In the rows, zero is written as 128.
Known rows, with every step that occurs:
batukos/dirudu/biben/rorop/risad: [138 155 135 121  75 180 121 148 137 120 151 158  89 201 147 156 146  60
 115 137 136  87 159  95]
rorop/risad/batukos/fovup/biben/dirudu: [ 83 103  84 104  61 151  99 114 119 130 129 167  77  77  99 159 123 109
 150 142 139 109 140  71]
dirudu/biben/rorop: [126 158 132  96  86 136 127 149 156 137 154 162  99 191 153 163 152  65
 140 156 145 112 145 106]
batukos/fovup/biben/dirudu: [102 135 114  98  80 102 120 116 121 132 121 178  86  89 130 155 109  94
 168 187 144 123 118  97]
lonu/dirudu/biben/fovup/batukos: [170 150 137 137 124  93 171 171 138 144 138 187  69 178 183 149 155  83
 159 179 150 144 144  98]
rorop/risad/batukos/dirudu: [ 93 133 100 121  88 163 123 113 116 111 147 162 113 169 114 136 130 101
 120 111 145  96 171  83]
dirudu/biben/fovup: [147 146 137 107 130 103 156 134 126 141 141 170 104 158 170 167 150  84
 168 177 166 135 150  88]
biben/rorop/risad/batukos/dirudu/lonu: [113 153 103 120  48 179 121 147 137 111 176 163  93 169 121 142 147  99
  81 112 134  94 174  95]
rorop/biben: [114 169 125  83  99 107 152 104 172 151 148 181 142 165 146 152 128 115
 152 143 167  96 145 113]
rorop/risad: [117 126 115 103 108 149 137 122 144 135 136 162 121 162 130 156 130 105
 138 126 160 107 154 105]
vefo/fovup/batukos/risad: [116 121 101 127  92  84 149 148 140 121 159 187 102 173 127 137 100  96
 129 115 111 116 126 114]
vefo/fovup/batukos/dirudu/biben/rorop/risad: [160 144 145 152  45 145 128 175 127 113 167 176  63 210 146 160 118  43
  92 113 117  83 130 108]
biben/rorop/risad/batukos/fovup: [ 88 136  79  84  57 199  94 148 150 127 157 164 115 162 105 165 147 101
 124 120 140 116 174  95]
lonu/dirudu: [120 159 117 113 109 113 164 143 153 143 131 175 115 162 147 137 150 111
 157 155 155 128 138 110]
fovup/biben/rorop/risad/batukos/dirudu/lonu: [105 131 110 118  25 165 116 137 117 111 167 167  87 144 129 155 149  84
  77 124 128  84 146  87]
lonu/dirudu/batukos: [124 171 118 129 115 131 183 139 163 143 115 173 119 159 166 133 155 122
 176 180 160 143 151 107]
risad/batukos: [ 81 135  97  95  99 120 127 117 135 128 149 166 123 158 117 143 136 104
 146 129 154 120 155  93]
lonu/dirudu/biben: [138 166 124 127 108 120 161 161 146 147 132 170  90 169 154 136 166  92
 169 159 148 131 140  94]
lonu/dirudu/biben/rorop/risad: [144 150 120 118  78 179 143 173 173 151 143 159  83 185 151 161 180  84
 133 137 140 106 148  95]
risad/batukos/dirudu/lonu: [107 169 104 127  77 119 139 135 110 108 165 174 101 153 127 117 133 106
 116 132 140 119 168  96]
risad/batukos/fovup/vefo: [102 158  77 110  65 123 127 146 110 132 162 184 130 122 118 147 128 116
 162 144 134 153 148  95]
batukos/fovup: [109 164 104  94 101 128 126 138 127 128 135 178 126 152 130 143 122 102
 164 161 152 142 155 112]
fovup/biben: [102 125 129  96  89  96 138 111 119 131 131 172 119 138 145 161 127  83
 147 163 154 110 115 102]
lonu/dirudu/batukos/fovup/biben: [115 164 110 127  81 137 161 147 128 137 101 184 113 117 163 141 152 110
 183 204 147 154 133  96]

Rows:
[120 175 128 104 108 110 168  87 195 156 125 177 112 126 158 148 118 134
 179 180 170 101 148 105] => rorop/biben/dirudu/batukos
[150 145 127 111 109  81 176 126 124 145 158 186 137 126 172 176 131 108
 157 178 159 145 129 106] => biben/fovup/vefo
[126 156 137 129 103  99 136 131 116 105 143 185  96 202 148 125  96  73
 124 152 138 111 150 121] => fovup/batukos/dirudu
[132 131 115 133 105 157 135 128 103 119 149 163  92 161 144 155 153  87
 137 137 152 109 177  59] => rorop/risad/batukos/dirudu/biben/fovup
[ 95 114 117 123  14 151 120 128 111 112 165 168 104 146 120 177 132  67
  85 104 126  69 112  82] => vefo/fovup/biben/rorop/risad/batukos/dirudu
[117 129 137 134  70  79 169 106 132 136 121 175  89  84 154 166 110  95
 166 182 150 112  91  95] => vefo/fovup/biben/dirudu/batukos
[126 116 106 105 138  90 153 130 143 126 148 187 106 174 156 146 116 107
 141 158 131 133 159 103] => biben/fovup/batukos/risad
[123 152 112 110  64  94 131 136 118 132 137 183  67  71 135 145 119 107
 151 185 141 133 124 103] => batukos/fovup/biben/dirudu/lonu
[103 120 131  99  92  81 137  98 134 136 126 170  86 103 140 159 113  89
 156 176 151 103 107  98] => fovup/biben/dirudu
[156 166 132  97  97  80 185 110 154 166 167 196 152 125 178 181 133 127
 158 168 168 118 131 106] => rorop/biben/fovup/vefo
[ 87 154 107 114  93 123 128 113 113 108 150 169 118 172 122 127 125  94
 133 134 145 109 161  90] => risad/batukos/dirudu
[114 170 108 114 108 132 143 122 150 132 111 174  96 114 142 138 113 120
 191 200 154 148 158 103] => biben/dirudu/batukos/fovup
[100 145 118  78  52 135 109 139 129 128 141 178 118 144 143 173 133  71
 137 177 139 121 125 110] => batukos/fovup/biben/rorop
[117 138  97 118  66 190 129 170 169 146 154 156  81 177 128 157 190  92
 129 114 136 105 160  77] => lonu/dirudu/biben/rorop/risad/batukos
[143 167 147 127  77 125 120 161 132 110 158 177  70 228 161 141 122  40
 113 157 126 101 150 116] => fovup/batukos/dirudu/biben/rorop
[ 95 141  88 108  51 106 116 134 113 128 147 179  65  63 113 139 127 114
 145 164 136 134 136  83] => risad/batukos/fovup/biben/dirudu/lonu
[133 180 102 128  84 130 159 144 125 137 133 186 137 126 155 147 124 120
 184 189 145 167 148 110] => dirudu/batukos/fovup/vefo
[173 169 142 143 101  90 173 140  94 130 158 184 107 147 182 159 136  79
 155 183 145 136 137  88] => batukos/dirudu/biben/fovup/vefo
[113 119 136 118  64  61 151 110 124 135 138 177  85  86 135 171 106  84
 148 156 144  99  78  98] => vefo/fovup/biben/dirudu
[ 87 131  73  99  82 179 105 136 126 127 142 166 117 142  99 146 137 117
 147 117 148 127 176  86] => rorop/risad/batukos/fovup
[137 171 128 112  82 140 149 172 169 148 147 168  89 188 160 153 176  76
 147 161 140 121 139 104] => lonu/dirudu/biben/rorop
[102 115 106 134  81  90 169 105 144 133 125 176  93  82 140 151 111 113
 166 168 122 112 101  84] => vefo/fovup/biben/dirudu/batukos/risad
